Every row comes from one small tree of marks. The marks that hang from a mark follow it in brackets, in the order of their numbers. Every link used is in the known rows. Which tree was each row made from?
Known rows
Z571[Z205 Z971[Z475]]: [ 0.87 -0.40 -0.77 -1.57  1.05 -0.26  0.08 -1.11 -2.10 -2.81  2.20 -1.87
 -1.41 -5.15  2.89  3.58  1.77  1.60  1.75  0.06]
Z475[Z811 Z971[Z126 Z571[Z205]]]: [ 0.63 -0.32 -0.10 -2.04 -3.80 -2.06 -0.71 -0.97 -0.18 -3.21 -2.72  0.11
 -1.05 -1.23  1.75  1.58  0.58 -3.57 -0.38 -0.24]
Z192[Z126[Z971[Z475 Z571[Z205]]]]: [ 0.73  0.11 -2.07 -3.20 -0.70 -0.13  0.26 -1.56  0.97  1.14 -0.89 -0.22
 -2.38 -5.50  2.16  3.60  0.62  2.03  0.39 -0.01]
Z571[Z971]: [ 1.21  0.76 -0.21  0.28  0.99 -1.57 -0.13 -2.91 -2.32 -2.72  0.74 -0.82
 -1.69 -0.19  3.16  4.02  0.68 -0.86  1.21 -0.12]
Z475[Z811 Z971]: [ 1.60 -0.07  0.51  1.19 -2.41 -1.72 -1.17 -3.46 -2.44 -3.69 -4.97  0.25
 -1.76  4.47  2.29  3.33  1.70 -6.20 -1.00 -0.25]
Z571[Z205 Z971]: [ 1.08  0.02  0.05 -0.58  1.09 -0.93  0.63 -3.01 -2.57 -3.93  2.62 -1.26
 -1.31 -2.89  2.98  3.14  1.19  0.16  3.02  0.03]
Z126[Z192 Z971]: [ 1.98  1.38 -1.22  0.00 -0.10  0.16  0.12 -3.70 -0.68 -0.44 -1.30 -1.23
 -2.88  1.16  2.55  4.65  1.28 -1.98 -0.32  0.53]
Z971[Z475 Z571]: [ 1.06  0.12 -0.86 -0.86 -0.60 -1.55 -0.62 -1.06 -0.55 -0.94 -1.48 -0.78
 -2.05 -2.47  2.58  4.00  0.78  1.81 -2.00 -0.50]
Z971[Z126[Z192] Z475[Z811[Z986]] Z571[Z205]]: [ 1.50 -0.23 -2.29 -2.92 -2.44 -0.09 -0.96 -0.68  1.91  0.65 -0.27 -2.16
 -0.90 -7.21  1.12  2.62 -0.76 -1.54 -1.44  0.59]
Z192[Z126]: [ 1.70 -0.27 -1.14  0.89  0.33 -1.52 -0.04 -3.56 -1.11 -1.67 -2.42  0.01
 -2.26  0.30  2.55  3.90 -0.14 -1.45  0.13 -0.14]
Z126[Z192 Z971[Z475[Z811] Z571[Z205]]]: [ 1.23 -0.82 -1.59 -2.76 -2.47  1.09 -0.02 -2.18  0.20  0.14 -0.77 -0.76
 -2.09 -4.74  1.69  3.55  1.89 -1.71 -1.23  0.47]
Z986[Z696 Z811]: [ 2.29  0.24 -1.35  2.31 -1.28 -2.08  0.45 -4.64 -0.17  0.54 -2.29 -1.95
 -1.31 -0.88  3.05  4.96  2.44 -2.08 -0.98 -0.15]
Z475[Z811[Z986] Z971[Z126]]: [ 1.69  1.94 -0.59 -0.02 -2.71 -2.16 -2.20 -2.43 -0.09 -1.49 -4.74 -1.12
 -1.14  2.43  1.79  3.07 -0.70 -6.07 -0.86  0.17]
Z811[Z986[Z696]]: [ 2.40  2.10 -1.05  1.76  0.28 -1.89 -0.32 -4.72 -0.59  0.71 -0.87 -2.37
 -1.42 -0.52  2.73  3.71  0.83 -0.68  0.23  0.00]
Z126[Z971]: [ 1.65  1.84 -0.59  0.23  0.00 -0.79 -0.29 -4.09 -1.68 -1.48 -1.90 -0.86
 -2.76  1.58  2.92  4.67  1.16 -0.51  0.15 -0.01]
Z696[Z986[Z811]]: [ 2.21  2.18 -1.01  1.23 -0.98 -2.22  0.28 -5.28 -0.88 -0.77 -1.68 -1.27
 -1.91  0.86  2.41  3.81  1.33 -3.99 -0.01  0.04]
Z475[Z811]: [ 1.85 -0.75 -0.03  1.63 -1.26 -1.27 -0.75 -4.59 -2.81 -3.71 -2.77 -0.14
 -1.91  1.57  2.46  3.81  0.93 -3.79 -1.05 -0.20]
Z696[Z986]: [ 1.84  2.45 -0.46  0.69  0.21 -1.99  0.01 -4.58 -2.36 -2.28 -0.16 -0.77
 -2.55  1.83  2.32  2.46  1.05 -2.13  0.62 -0.11]
Z571[Z205 Z971[Z126[Z192] Z475[Z811[Z986]]]]: [ 1.39  0.02 -2.40 -2.70 -0.98  0.55 -1.08 -0.76  0.66 -0.01  1.66 -2.89
 -0.54 -7.30  1.60  3.07 -0.25 -2.72  0.59  1.01]

Write each row's tree
[ 0.94  0.41  0.67 -1.22 -1.58 -1.97  0.38 -1.69 -0.95 -3.19 -1.49  0.04
 -1.48 -0.04  2.40  2.27  1.45 -1.03  0.92 -0.39]  Z475[Z971[Z571[Z205]]]
[ 0.91 -0.33 -2.16 -2.02 -2.24 -0.51 -1.06 -2.58  0.70  1.87 -4.05  0.73
 -2.42 -2.30  1.90  4.35  0.23 -2.11 -2.23 -0.09]  Z192[Z126[Z971[Z475[Z811] Z571]]]
[ 1.39 -0.01 -0.88 -1.31 -0.01 -0.05 -1.01 -2.93 -1.67 -1.67  0.94 -2.12
 -0.61 -5.13  2.28  3.52  0.53 -2.03  1.43  0.34]  Z571[Z205 Z971[Z475[Z811[Z986]]]]
[ 0.92  0.37 -0.86 -2.62 -2.41 -1.38  0.29  0.45  1.39 -1.67 -0.83 -0.78
 -1.45 -2.16  1.79  1.81  0.62 -1.87  0.00  0.25]  Z475[Z971[Z126[Z192] Z571[Z205]]]
[ 1.09  0.11 -2.35 -2.26 -1.35 -0.96 -0.68  1.12  1.74  0.65 -0.83 -1.51
 -2.03 -4.74  1.94  3.57 -0.01  1.00 -2.91  0.19]  Z971[Z126[Z192] Z475 Z571]
[ 0.96  0.47 -1.27 -2.24 -0.73 -0.79  0.85 -3.42  0.46 -0.01 -0.70  0.37
 -2.25 -3.38  2.30  3.23  0.08  0.64  1.57 -0.04]  Z192[Z126[Z971[Z571[Z205]]]]
[ 0.81  0.27 -0.74 -1.91 -1.13 -1.94  0.27 -1.13 -0.03 -2.72  0.73 -1.06
 -1.46 -4.68  2.29  2.30 -0.15  1.97  0.42 -0.24]  Z971[Z126 Z571[Z205]]
[ 0.85  0.86 -2.29 -2.34 -0.78 -0.75 -0.52 -1.52  1.22  2.34 -2.70  0.10
 -2.73 -2.78  2.33  4.51  0.11  1.03 -1.30 -0.14]  Z192[Z126[Z971[Z475 Z571]]]
[ 0.89 -0.43 -2.26 -2.93  0.17  0.33  0.00  1.01  0.17 -1.29  2.94 -2.70
 -1.36 -7.34  2.26  3.22  0.99  0.86  0.71  0.72]  Z571[Z205 Z971[Z126[Z192] Z475]]
[ 1.04 -1.84 -2.02 -2.81 -2.90 -0.01 -0.45  0.10  0.91 -0.99 -0.38 -1.22
 -1.40 -6.86  1.43  2.47  0.68 -1.11 -2.08  0.35]  Z971[Z126[Z192] Z475[Z811] Z571[Z205]]
[ 1.24  0.99 -1.90 -1.72 -2.31 -1.71 -2.16 -1.09  1.25  0.82 -2.46 -1.53
 -1.14 -4.12  1.66  3.55 -1.41 -1.11 -2.67 -0.08]  Z971[Z126 Z475[Z811[Z986]] Z571]
[ 1.59 -0.18 -1.00 -0.20 -3.24 -1.12 -1.24 -1.20 -0.13 -2.09 -4.24 -0.52
 -1.74  2.35  1.67  2.94  0.88 -7.01 -1.96  0.44]  Z475[Z811 Z971[Z126[Z192]]]
[ 1.19 -0.27 -1.35 -2.14 -1.25 -0.97  0.71 -0.67  0.92 -1.66  1.32 -1.29
 -1.59 -5.12  1.93  2.29 -0.09  0.60  0.01  0.29]  Z971[Z126[Z192] Z571[Z205]]
[ 1.49 -0.23 -0.77 -1.46 -1.59 -0.66 -0.86 -2.88 -0.29 -0.90 -0.87 -1.39
 -0.86 -5.21  1.80  3.04  0.05 -0.81 -0.52 -0.09]  Z971[Z475[Z811[Z986]] Z571[Z205]]
[ 1.93  1.88 -1.51 -0.45 -1.09  0.06 -1.93 -4.16 -0.69  0.80 -3.39 -1.79
 -2.00 -0.61  2.14  4.98  0.50 -2.73 -1.36  0.31]  Z126[Z971[Z475[Z811[Z986]]]]
[ 0.56 -1.11 -1.52 -2.41 -1.21 -0.34 -0.99 -0.38 -1.33 -2.78  1.13 -1.80
 -0.99 -6.38  2.18  2.92  0.98 -0.86  0.44  0.20]  Z571[Z205 Z971[Z126 Z475[Z811]]]
[ 1.81  1.54 -1.85 -0.95 -4.13 -2.10 -1.14 -1.58  2.83  3.03 -3.15 -1.17
 -0.73 -0.58  1.41  2.19  0.15 -5.88 -2.16  0.42]  Z475[Z811[Z986[Z696]] Z971[Z126[Z192] Z571]]
[ 0.75  0.40 -0.32 -1.16 -3.93 -2.75 -1.51 -0.94  0.09 -1.98 -4.38  0.53
 -1.39  1.52  1.86  2.52  0.04 -4.55 -2.11 -0.35]  Z475[Z811 Z971[Z126 Z571]]
[ 1.02 -0.81 -2.33 -1.71 -1.36 -0.05 -1.34  0.13 -0.06 -0.54 -0.24 -1.62
 -1.44 -4.15  1.96  3.86  0.59 -3.27 -1.68  0.63]  Z571[Z971[Z126[Z192] Z475[Z811]]]
[ 1.70  0.62 -1.86 -2.82 -2.02  1.01 -0.52 -3.00  1.29  1.88 -0.76 -1.64
 -1.50 -5.18  1.45  3.65  0.47 -2.21 -0.68  0.71]  Z126[Z192 Z971[Z475[Z811[Z986]] Z571[Z205]]]
